Each row comes from the steps of one path. Every step used is in the known rows, and no mark comes twice. Write the path behind each row, first mark first.
In the rows, zero is written as 128.
Known rows:
v, b, a, e: [115  93 153 116 190 139 125 112 112 133  92 111  90 137 132 129 125 117
 103 131 131 119 133 130 153 129 116 120 176  75 109]
b, a, v: [ 43 100 146 116 108 132 134 109 119 138 127 117  82 121 136 115 127 115
 132 137 133 106 108 148 125 113 117 133 144  99 117]
v, a, s: [148 117 143 108 125 122 103 155 121 150 138 135  80 186 134 120 123 118
 131 124 146 174 138 142 168 127 121 126 134 128 153]
e, v, a, p, u: [125 123 156 105 198 120 128 127  83 126 124 124  51 140 183 128 128 111
 146 167 126 158 140 128 120 138 152 133 110 165 160]
n, a, e: [113 128 137 118 137 134 119 138 131 139 104 123 193 125 110 138 120 115
 131 131 173 107 148 107 137 116  92 103 178  94  89]
u, p: [130 124 127 121 137 126 126 104 114 130 132 126 133 138 150 130 118 121
 135 151 117 136 134 124 173  69 105 120 132 133 129]
a, v, b: [ 74 114 138 116 199 124 127 127 109 138 144 115 155 122 144 126 119 125
 130 136 131 115 121 112 152 126 131 119 134 117 119]
u, p, a, b: [157  79 135 123 104 133 129 139  83 131 110 127  98 130 153 128 114 125
 150 172 125 125 166 115 204  90 109 127 146 107 144]
a, v: [ 58 120 133 119 124 127 131 128 122 136 140 126 151 116 135 123 122 125
 140 137 134 117 117 136 126 114 122 134 136 112 121]
u, p, a, s, e: [146 111 141 110 133 126 104 152 102 144 132 132 101 171 146 124 112 107
 122 150 164 164 156 113 234  82  86 136  78  79 141]
p, a, v: [ 66 124 140 123 130 131 129 169 114 129 132 124  90 112 135 127 126 115
 142 139 137 122 149 136 148 136 132 136 140  87 126]
s, e, v, a: [126 115 142 121 171 129 122 147 123 129 115 111  58  96 157 140 129 123
 126 130 150 154 134 109 189 142 129 109  38 143 105]
p, a, s, e, v: [122 109 145 116 161 126 120 166 116 148 126 129  92 150 157 122 128 113
 105 128 175 177 135 101 183 144 134 146  51 116 131]
e, v: [104 122 133 128 165 130 144 116 126 134 124 125 126 118 164 128 136 127
 120 129 127 147 114 110 120 133 154 130 103 171 117]
v, e, s: [145 111 133 127 147 131 135 144 122 146 153 124 156 199 138 126 123 122
 131 126 150 116 114 139 178 131 119 121  96 100 110]
u, p, a, s, e, v: [121 103 145 109 170 127 119 141 100 150 129 128  98 161 180 124 120 105
 114 153 163 182 141  97 226  86 111 138  53 121 132]
b, v: [170 104 135 121 121 135 141 121 126 132 118 121 130 122 134 123 119 117
 130 133 128 115 118 116 103  90 134 138  93 101 125]
e, v, b: [118 113 139 127 240 125 142 115 114 136 130 113 128 122 172 131 132 129
 111 129 125 146 118  89 145 143 162 116  99 177 117]
u, p, a, b, v, e: [213  52 150 109  92 144 155 141  80 134 135 116 132 126 162 124  98 112
 151 180 138 119 151 121 222  55 107 125 104  31 124]
s, e: [134 124 129 126 130 130 118 133 130 125 122 120 134 105 120 132 122 127
 121 130 152 120 128 114 163 129 104 126  64  98 113]
v, e, a, s: [154 102 150 106 129 127 134 111 119 145 167 128 143 202 140 116 112 120
 138 123 162 198 102 187 183 121  89 133 112 120 132]
a, v, e, s: [ 76 102 136 119 143 129 139 144 117 153 165 124 181 189 146 121 116 118
 144 133 155 105 107 146 176 117 112 127 102  84 102]
p, a, e: [125 124 139 125 136 140 123 174 118 124  92 132  94 122 124 136 126 116
 123 133 137 133 170 142 149 144 122 137 173  58 115]
v, e: [143 123 134 122 122 130 139 137 126 129 161 123 159 131 133 129 120 126
 127 131 141 136 122 145 169 133 120 114 120  81 110]
p, u: [140 126 137 137 157 124 134 141 107 114 126 140 101 158 134 133 124 120
 113 143 132 123 100 127  96 155 137 138 129 110 132]
b, a: [111 109 142 123 112 134 129 111 125 130 114 119  60 133 128 120 132 117
 122 130 126 118 116 139 127 127 123 128 136 114 126]
u, p, a, b, v: [197  56 143 116  97 139 143 131  81 134 100 120 100 124 156 125 106 115
 151 179 124 113 156 104 181  51 114 139 112  80 143]
u, p, a, v, e: [ 82 113 145 112 132 131 141 155  98 132 172 119 126 124 163 131 111 104
 149 164 140 137 151 150 234  82  98 114 137  44 108]
p, a: [135 131 136 131 134 132 126 170 120 121 122 129  67 124 125 131 132 118
 130 132 132 135 156 129 149 150 136 128 133 101 132]
p, a, b, v, e, s: [213  42 148 119 107 144 152 170  92 150 124 119 123 186 144 119 108 114
 146 153 156  94 138 118 186 112 128 139  76  47 123]

Write each row's path:
[133 107 138 123 162 137 109 160 122 148  85 129  81 196 129 137 123 117
 137 126 142 124 152 147 170 129 109 125 147 103 114] -> v, a, e, s
[130 103 161 101 214 122 123  95  75 124 123 114  60 156 153 117 121 110
 127 166 126 114 128 123 118 132 132 132 141 113 165] -> v, b, a, p, u
[144  68 143 118 134 131 125 140 100 136 100 113  86  95 159 131 118 138
 136 148 154 137 136  98 200 140 127 118  46 144 118] -> s, e, v, a, b
[128 122 144  99 142 125 125  70 109 129 124 115 110 132 142 115 119 126
 176 146 128 161 152 173 136  97  95 142 122 182 167] -> e, a, p
[106  98 166 100 252 121 141  83  73 130 120 110  59 147 187 115 130 108
 117 168 126 134 114 107 109 137 159 135 116 157 155] -> e, v, b, a, p, u
[185  86 140 120 139 138 149 136 122 149 144 117 157 194 144 121 115 112
 133 131 148 103 104 127 154  93 126 131  63  71 109] -> b, v, e, s
[ 58  96 152 109 101 134 146 120 114 136 162 111 116 125 141 118 121 113
 132 139 146 114 103 164 168 118 111 118 135  50  98] -> b, a, v, e
[101  93 153 121 225 130 145  98 111 137 118 101  59 127 171 124 139 118
 103 130 125 136 107 102 143 139 157 116 110 163 114] -> e, v, b, a
[170  65 143 117 103 136 149 102 103 128 137 118 147 140 137 123 106 140
 160 145 148 153 114 175 189 129  93 125 117 121 122] -> v, e, a, b
[129 138 149 103 161 115 121 119  92 130 136 125 165 146 132 126 119 107
 153 167 169 104 144  99 101 118 108 116 143 133 148] -> n, a, p, u
[123 105 151 106 238 118 115 131 113 164 145 109 196 156 154 126 121 115
 105 126 208 148 118  43 193 126 114  97  50 158 103] -> n, a, s, e, v, b
[117 111 156 104 138 124 127  96  85 122 118 125  58 153 146 114 126 106
 136 167 128 116 125 146  95 122 123 148 144 107 166] -> b, a, p, u
[127 125 138 109 126 118 110 138 127 158 148 133 191 183 119 119 123 113
 128 124 187 139 129  97 140 112 101 113 141 139 129] -> n, a, s
[175 109 150  86 123 132 120 119 105 136 120 109  80 111 147 118 114 112
 170 155 124 130 172 132 139  68 122 131 101 114 164] -> b, v, a, p
[130 118 156 102 197 120 119 132  85 120 116 116  59 117 174 131 121 112
 140 168 152 150 141 114 156 138 129 131  46 138 147] -> s, e, v, a, p, u
[139 112 132 113 119 125 106 136 124 147 136 134 160 164 122 118 117 123
 111 125 172 150 119 115 170 119 100 142  69  99 138] -> a, s, e
[139 105 145 112 135 124 122 102 122 144 133 135 111 200 133 114 120 122
 139 120 147 191 106 170 143 117  97 147 120 169 150] -> e, a, s
[144  88 133 119  98 128 126 129 108 144 119 122 193 122 116 127 118 132
 152 147 171  91 140  83 147 120 102 104 145 140 118] -> n, a, b
[184 101 141 115 115 139 154 132 124 131 154 114 161 125 140 125 112 116
 128 136 140 122 111 134 146  94 126 122  87  54 107] -> b, v, e
[135 101 153 114 235 125 118 165 104 149 133 118  97 156 167 125 127 114
  97 130 173 176 140  79 204 154 143 131  46 122 132] -> p, a, s, e, v, b
[145 113 141 114 123 128 105 178 117 141 130 134  96 161 124 121 121 113
 115 128 176 155 148 119 189 139 110 142  75  74 140] -> p, a, s, e
[136 126 135 124 142 129 126 144 106 123 125 126  72 134 149 134 124 110
 138 153 121 141 164 125 192  89 115 122 138 107 133] -> u, p, a
[110 116 135 127 165 129 136 121 127 130 119 117 131  97 155 131 130 128
 113 129 151 137 114  98 156 134 132 127  38 142 105] -> s, e, v
[125 102 147 121 187 131 128 113 114 132 122 107  64 137 136 124 131 119
 112 129 125 118 120 119 152 135 132 114 133 120 125] -> v, b, a
[153 111 142 106 124 124  94 161 120 145 134 127  87 167 126 126 116 119
 124 124 171 164 139 128 205 128  98 124  69  99 138] -> v, a, s, e
[176  83 147 116 155 145 122 154 120 152  75 121  82 191 137 131 114 106
 137 132 140 108 141 133 149  91 116 134 113  74 112] -> b, v, a, e, s
